What can hang from each mark
vizanur: dume
viru: zezof
tola: dume
gelu: pupav
pupav: vizanur zezof
vopebal: zezof
zezof: dume gelu pupav viru vopebal

Every row comes from one small tree of marks. The marks that hang from a mark follow it in brackets, in alphabetical order. Every link used is in the known rows. Which tree was each row made from?
Known rows
viru{zezof{gelu pupav vopebal}}: [-3.97 +3.97 +7.15 +2.24 +1.15 +2.00 -1.91 -0.67 -1.76 +0.39 +2.91 -0.84 +1.91 +2.27 +3.92 +5.36 -0.35 +1.04 +0.42 -2.34 +0.79 +2.24]
viru{zezof{gelu vopebal}}: [-1.26 +2.74 +3.47 +1.26 +0.42 -0.46 -3.39 +2.11 -0.94 -0.57 +0.21 +1.08 +1.98 +0.86 +3.85 +4.44 -1.20 +2.64 +0.35 -0.98 +0.47 +4.90]
zezof{gelu}: [+2.19 +2.32 +0.01 +5.12 +0.52 -0.65 -2.69 +2.18 +2.08 -0.26 +0.31 -2.84 -0.45 -1.88 +1.14 -0.23 +0.59 -0.34 +1.32 -0.31 -0.27 +4.06]
vizanur{dume}: [+2.88 -0.17 -0.51 +0.71 +2.61 -5.07 -3.52 +6.42 +4.42 +2.94 +1.39 +1.78 -3.68 -0.23 +2.76 +2.90 +3.12 -1.98 +0.97 -0.62 -2.09 +2.35]
pupav{vizanur{dume} zezof{viru}}: [+2.62 +1.96 -4.92 -3.48 +1.74 -2.46 +1.49 +2.15 +2.59 +1.54 -3.66 +5.88 -3.76 -0.10 -0.52 +1.06 +2.08 -3.44 -2.15 +0.81 -2.52 -3.25]
viru{zezof{gelu{pupav{vizanur}} vopebal}}: [-1.07 +2.01 +3.16 -0.67 -1.13 +0.59 -1.86 -0.27 -0.88 +0.38 -2.67 +0.49 +2.48 +2.28 -0.05 +7.21 -3.56 +7.09 -0.91 -2.07 -2.11 +5.00]
gelu{pupav{vizanur zezof{dume viru}}}: [+0.58 -0.97 -3.97 -5.40 -0.60 +0.59 -0.34 -2.17 +0.93 +2.17 -4.64 +1.97 -1.10 -1.10 -2.63 -2.41 -1.17 +3.48 -0.46 +4.71 -1.73 -0.87]
gelu{pupav}: [+2.51 +2.17 +0.85 -0.63 +0.86 -2.08 -6.01 +2.78 +3.69 +3.09 -2.44 -2.60 -1.12 -2.53 +0.77 +2.92 +2.02 +5.03 +0.89 +3.16 -2.86 +4.59]
vopebal{zezof{dume gelu viru}}: [+1.06 -4.24 -1.36 +3.30 +0.15 -0.27 +0.80 -0.03 -4.07 -3.74 -1.23 -0.26 +2.71 -2.25 +1.54 -6.60 -0.63 -0.08 +0.21 -0.70 +4.20 +0.03]
vopebal{zezof{dume gelu{pupav}}}: [+0.44 -3.14 +0.27 +2.45 -0.08 -0.22 -3.14 -0.52 -0.89 -0.04 -2.48 -6.47 +2.94 -2.15 +0.45 -6.93 -4.01 +4.44 +1.24 +0.07 +2.38 +2.60]
pupav{vizanur}: [+1.78 -0.02 -2.17 -2.28 -1.32 -1.62 +0.78 +1.41 +4.45 +0.99 +0.54 +1.49 -0.98 -2.53 -1.16 +4.24 +3.87 +1.09 +0.03 +0.43 -4.48 +1.91]
pupav{vizanur{dume} zezof{gelu viru}}: [+1.60 +2.51 -4.55 +1.75 +1.07 -0.37 +2.19 +1.38 +0.54 -1.21 -3.83 +3.07 -2.86 +2.05 -1.25 -1.49 -1.23 -4.73 -1.52 -1.30 -1.10 -1.99]
tola{dume}: [+1.18 +5.23 +1.59 +0.24 -0.23 -1.42 -2.75 +3.57 +5.14 +6.45 -1.70 -1.05 -0.24 -1.90 +1.89 +1.53 +4.66 -0.93 +1.94 -0.76 -2.99 +3.84]
viru{zezof}: [+0.13 +2.36 +0.27 -1.96 +0.35 -2.58 -3.31 +1.85 +3.84 +4.18 +1.50 +3.77 -0.29 -2.24 +4.64 +4.65 +2.34 +5.01 +1.59 +0.59 -3.02 +5.44]
vopebal{zezof{dume pupav}}: [-1.96 -3.62 +1.90 -1.77 +0.43 -0.86 +0.29 -1.18 +0.73 +1.39 +4.75 -2.99 +1.88 -3.13 +2.03 -4.71 +2.32 +0.70 +0.39 -0.27 +1.48 -3.39]
viru{zezof{dume gelu}}: [-2.14 -1.28 -0.80 +2.90 +0.17 -2.63 -2.19 -0.88 +1.48 +2.01 +3.50 +1.40 +2.13 +0.48 +2.77 -1.34 -1.85 +4.38 +2.99 -2.18 +0.67 +6.49]
vopebal{zezof{dume gelu{pupav{vizanur}}}}: [-0.11 -4.27 -1.84 +0.50 -1.88 +0.08 +0.24 -2.49 -0.53 -1.28 -2.27 -4.28 +3.22 -1.31 -3.01 -5.10 -3.87 +4.73 +0.69 -1.73 +0.90 +0.95]
pupav{vizanur zezof}: [-0.49 +2.74 -3.73 -5.07 -0.77 +0.15 +0.81 -0.48 +5.28 +2.63 -1.62 +1.06 -1.60 -4.15 -1.59 -0.09 +2.03 -0.73 -1.70 +3.89 -3.63 -0.91]
pupav{vizanur zezof{viru}}: [+1.76 +3.40 -3.91 -4.75 -0.90 +1.12 +2.15 -0.21 +2.32 +0.76 -4.06 +3.88 -2.04 -2.96 -1.17 -0.04 +2.16 -1.06 -2.14 +4.00 -2.31 -1.63]
vopebal{zezof{dume gelu}}: [-0.44 -4.20 -1.32 +2.66 -0.50 -1.00 -0.42 -0.30 -1.08 -1.11 +0.98 -3.65 +2.68 -3.44 +1.20 -7.37 -1.37 +0.64 +0.93 -1.50 +3.51 +1.21]
vopebal{zezof{dume gelu pupav{vizanur}}}: [-2.67 -3.54 +0.41 +1.51 -1.63 +1.31 +5.15 -4.48 -0.80 -1.80 +4.03 -2.76 +3.30 -0.31 -2.56 -4.65 -0.76 +0.13 +0.03 -4.52 +1.78 -3.97]

Write each row's tree
[+2.82 +5.65 -0.88 -2.72 +1.48 +0.96 -4.21 +0.69 +1.33 +1.80 -7.62 +0.37 -2.26 -2.95 +1.55 -1.01 +0.08 +1.49 -0.97 +7.17 -1.15 +0.80]  gelu{pupav{zezof{viru}}}
[-1.41 -0.54 -4.76 -0.59 -1.25 +0.57 +1.96 -3.28 +2.71 +0.66 +0.75 -2.07 +0.45 -1.43 -3.60 -6.41 -3.18 -0.48 -0.04 +1.19 -0.12 +0.06]  pupav{vizanur zezof{dume gelu}}
[-0.47 -2.43 +4.35 -1.53 +0.96 +0.78 -0.52 +0.73 -3.85 -1.06 +3.12 +1.83 -0.18 +1.96 +2.29 +2.96 +2.89 -2.13 +0.27 +1.85 +2.22 -2.90]  zezof{dume pupav viru vopebal}
[+1.05 -0.41 +3.22 -2.60 +1.33 -0.86 +2.74 +3.46 -1.96 -0.74 +0.90 +5.01 -2.26 +4.66 +0.30 +8.28 +3.91 -3.77 -1.32 -2.60 -1.62 -5.70]  zezof{pupav{vizanur{dume}} viru vopebal}
[+0.58 +4.51 +1.58 +0.56 +1.25 +3.99 -1.88 +1.43 -3.29 -2.53 -5.12 -1.53 -1.18 -0.53 +2.01 -0.93 -1.78 -4.71 -2.55 +3.95 +2.68 -0.41]  pupav{zezof{gelu viru vopebal}}
[-0.50 -3.40 +1.71 +2.28 -0.11 +0.04 -2.72 +2.13 -1.92 -1.76 +2.70 -2.82 +0.86 +0.49 +1.41 -0.83 -1.97 -1.30 +0.68 +1.32 +2.79 +2.54]  zezof{dume gelu vopebal}
[+0.86 -0.22 +2.09 +1.73 +0.86 -1.76 -1.90 +4.22 -0.44 -0.56 -3.16 -2.34 -1.02 +4.74 -1.74 +5.55 -2.90 +0.07 -0.70 -2.64 -1.76 +1.41]  zezof{gelu{pupav{vizanur{dume}}} vopebal}
[-2.10 -1.49 +0.07 -5.92 +0.59 +0.62 -3.23 +1.47 +0.62 +2.30 +0.57 -1.15 -0.36 -3.01 +1.87 -2.38 -1.29 -1.84 -1.24 +6.07 +1.84 -0.63]  pupav{zezof{dume vopebal}}
[-1.68 +1.30 +4.46 +1.26 -0.84 +2.91 +2.38 -1.53 -1.37 -2.70 +2.61 -2.72 +1.21 +2.17 -1.50 +5.02 +0.81 -1.73 -0.90 -2.95 -0.32 -2.68]  zezof{gelu pupav{vizanur} vopebal}
[+0.96 -3.13 -2.41 +2.28 -1.63 -1.38 -1.11 -1.55 +1.06 +0.50 -0.17 -2.99 +0.49 +1.23 -3.89 -1.14 -3.16 +4.50 +1.99 -1.08 -1.16 +3.84]  zezof{dume gelu{pupav{vizanur}}}
[+4.41 +0.55 -1.84 +4.19 +1.14 -2.52 -0.19 +2.92 -0.24 -0.73 -4.95 +2.10 -2.39 +4.52 -2.31 +3.73 -1.21 +1.13 +0.25 -3.50 -2.02 +1.65]  zezof{gelu{pupav{vizanur{dume}}} viru}
[+0.44 +0.95 -3.97 -4.28 +1.12 -2.71 +0.32 +2.35 +5.98 +3.96 -1.22 +2.26 -3.41 -0.98 -0.81 +0.35 +0.78 -3.00 -1.27 +0.78 -3.69 -1.95]  pupav{vizanur{dume} zezof}
[-1.51 +1.16 +4.53 -4.19 -0.59 +1.69 +1.43 +0.17 +0.72 -0.31 +3.30 +0.19 -0.01 +0.85 -0.44 +7.32 +3.91 -1.07 -1.29 -0.58 -2.49 -3.27]  zezof{pupav{vizanur} vopebal}
[+4.07 +3.39 +0.49 +5.47 +1.13 -0.15 -4.17 +1.46 -1.31 -1.70 -5.38 -1.38 -1.07 +0.30 +0.37 +0.86 -0.80 +3.06 +0.96 +0.86 -0.34 +4.25]  zezof{gelu{pupav} viru}
[+0.05 +3.66 -0.76 -1.40 -1.19 +4.12 +2.02 -0.28 -3.06 -3.38 -5.02 +0.83 -0.30 -0.01 -0.88 +0.42 -1.81 -3.49 -3.34 +2.50 +0.85 -2.08]  pupav{vizanur zezof{gelu viru vopebal}}
[+0.43 +1.66 +3.95 +2.37 -0.73 +3.99 +3.82 -0.89 -4.85 -4.33 +0.05 +0.98 +0.39 +2.86 -1.04 +5.52 +1.51 -2.71 -1.24 -2.65 +0.67 -3.26]  zezof{gelu pupav{vizanur} viru vopebal}
[-0.76 -4.70 -0.60 -3.11 -1.76 +0.30 +5.27 -3.52 -2.24 -0.82 +1.98 +2.76 +2.48 -1.30 -0.93 -2.05 +3.06 +0.68 -0.88 -2.19 +0.35 -5.75]  vopebal{zezof{dume pupav{vizanur} viru}}
[-0.09 -0.08 +0.54 -5.74 +1.14 +1.11 -4.62 +0.81 -2.72 +1.23 -5.51 -0.56 -0.13 +0.09 +1.17 -1.61 -3.12 +0.85 -1.35 +7.90 +1.69 -0.64]  gelu{pupav{zezof{dume viru vopebal}}}
[+1.53 +1.77 +0.44 -0.76 -0.53 +0.50 +3.78 -0.81 +0.51 -0.26 +1.11 +3.57 -1.69 +0.41 -1.13 +5.18 +5.10 -0.74 -0.20 -1.07 -3.75 -2.95]  zezof{pupav{vizanur} viru}
[-3.17 -1.83 -1.54 -2.09 -1.47 +2.13 +0.90 -2.05 -0.73 -1.07 +0.51 -2.43 +1.38 -0.77 -2.45 -3.17 -3.87 -2.36 -1.49 +2.41 +1.42 -1.04]  pupav{vizanur zezof{dume gelu vopebal}}
[-1.10 -1.13 +4.06 +3.61 +0.62 +2.29 -0.03 -0.95 -5.77 -3.10 +3.02 -1.16 +0.14 +3.11 +1.48 +0.39 -0.43 -3.04 +0.62 -1.13 +4.25 -1.83]  zezof{dume gelu pupav viru vopebal}
[-0.42 -0.71 -5.07 +0.27 -1.16 +1.52 +3.12 -3.16 -0.79 -0.88 -1.73 +2.32 -0.44 -0.87 -2.73 -5.65 -2.33 -1.80 -0.10 +1.11 +0.91 -1.33]  pupav{vizanur zezof{dume gelu viru}}
[+1.89 -1.92 -1.63 +5.20 +0.20 -0.91 -0.60 +0.40 -2.04 -2.38 +1.09 +0.92 +0.08 +0.40 +0.75 -3.20 -0.28 -0.43 +2.09 -0.36 +2.41 +2.72]  zezof{dume gelu viru}
[-0.71 -0.60 +0.93 +3.15 +0.86 -1.20 +3.92 -0.24 +0.56 -0.88 +1.57 -2.07 +0.62 +1.61 -0.93 -1.03 +0.70 -2.67 -0.75 -6.98 -0.39 -4.36]  vopebal{zezof{gelu pupav{vizanur{dume}}}}
[+0.76 -2.73 +0.84 +3.46 +0.57 +0.31 -1.67 +2.04 -5.02 -4.05 +0.45 +0.69 +1.09 +1.89 +1.72 -0.23 -1.17 -1.41 +0.64 +0.36 +3.83 +1.60]  zezof{dume gelu viru vopebal}
[+1.33 +1.23 -2.32 -3.26 +0.71 +0.03 -3.52 -0.41 +0.56 +2.72 -5.03 +0.28 -1.03 -1.83 +0.37 -3.98 -1.60 +2.34 +0.26 +6.57 +0.01 +0.94]  gelu{pupav{zezof{dume viru}}}
[-4.73 -0.50 +5.08 +1.57 +0.64 +0.00 -0.69 -1.73 -2.50 +1.03 +5.95 -0.42 +2.86 +3.54 +3.01 +1.86 -1.89 +1.98 +1.76 -2.87 +2.26 +1.47]  viru{zezof{dume gelu pupav vopebal}}
[-0.56 -0.45 +1.54 -3.53 -1.42 +0.87 +3.77 -2.22 +1.74 +0.24 +1.46 -1.10 +1.46 -3.43 -0.27 +0.51 +3.76 +1.01 -1.23 -1.76 -2.25 -4.62]  vopebal{zezof{pupav{vizanur}}}
[-0.18 -0.33 +1.37 +5.72 +0.76 +0.25 +1.40 -1.65 -2.74 -1.47 +3.51 -0.20 +0.04 +1.85 +0.27 -2.84 +0.74 -1.60 +2.25 -1.52 +2.50 -0.59]  zezof{dume gelu pupav viru}
[-0.14 +0.93 +1.02 +4.98 +1.00 -1.86 +2.50 +1.08 +2.71 +0.51 +4.01 -1.14 -1.98 +4.16 -1.85 +2.64 +1.17 -3.18 +1.31 -6.63 -1.97 -1.74]  zezof{gelu pupav{vizanur{dume}}}
[-2.24 -0.57 +0.72 -1.01 +0.47 +2.00 -2.77 -0.45 -1.10 -0.02 -0.10 -4.52 +0.68 -0.95 +0.64 -4.62 -3.96 -3.35 -0.50 +4.36 +3.51 +0.22]  pupav{zezof{dume gelu vopebal}}
[+0.02 +1.10 -3.79 +2.31 +0.49 +1.11 -0.74 -0.97 -1.16 -0.95 -1.83 +0.01 -0.82 -1.52 +0.50 -7.48 -2.30 -2.41 +0.11 +2.97 +2.94 +0.42]  pupav{zezof{dume gelu viru}}
[+0.10 -2.67 -1.27 -1.55 -1.17 -0.78 +4.27 -1.98 +0.18 -0.16 +4.53 +4.02 -0.83 +1.23 -1.80 +1.77 +3.68 -0.18 +1.20 -1.26 -1.54 -3.14]  zezof{dume pupav{vizanur} viru}
[-1.89 -3.52 -0.75 -2.58 -1.65 -1.41 +2.58 -2.14 +3.17 +2.39 +6.44 +0.97 -0.12 +0.63 -2.44 +1.08 +3.14 +0.55 +1.59 -1.51 -2.16 -1.95]  zezof{dume pupav{vizanur}}
[-4.22 -1.46 +0.15 +1.28 -1.37 -0.61 +3.84 -5.11 +1.08 +2.14 +6.65 +1.64 +2.01 +2.82 -1.33 +0.75 -0.74 +4.00 +2.55 -5.48 -1.54 +1.85]  viru{zezof{dume gelu pupav{vizanur}}}
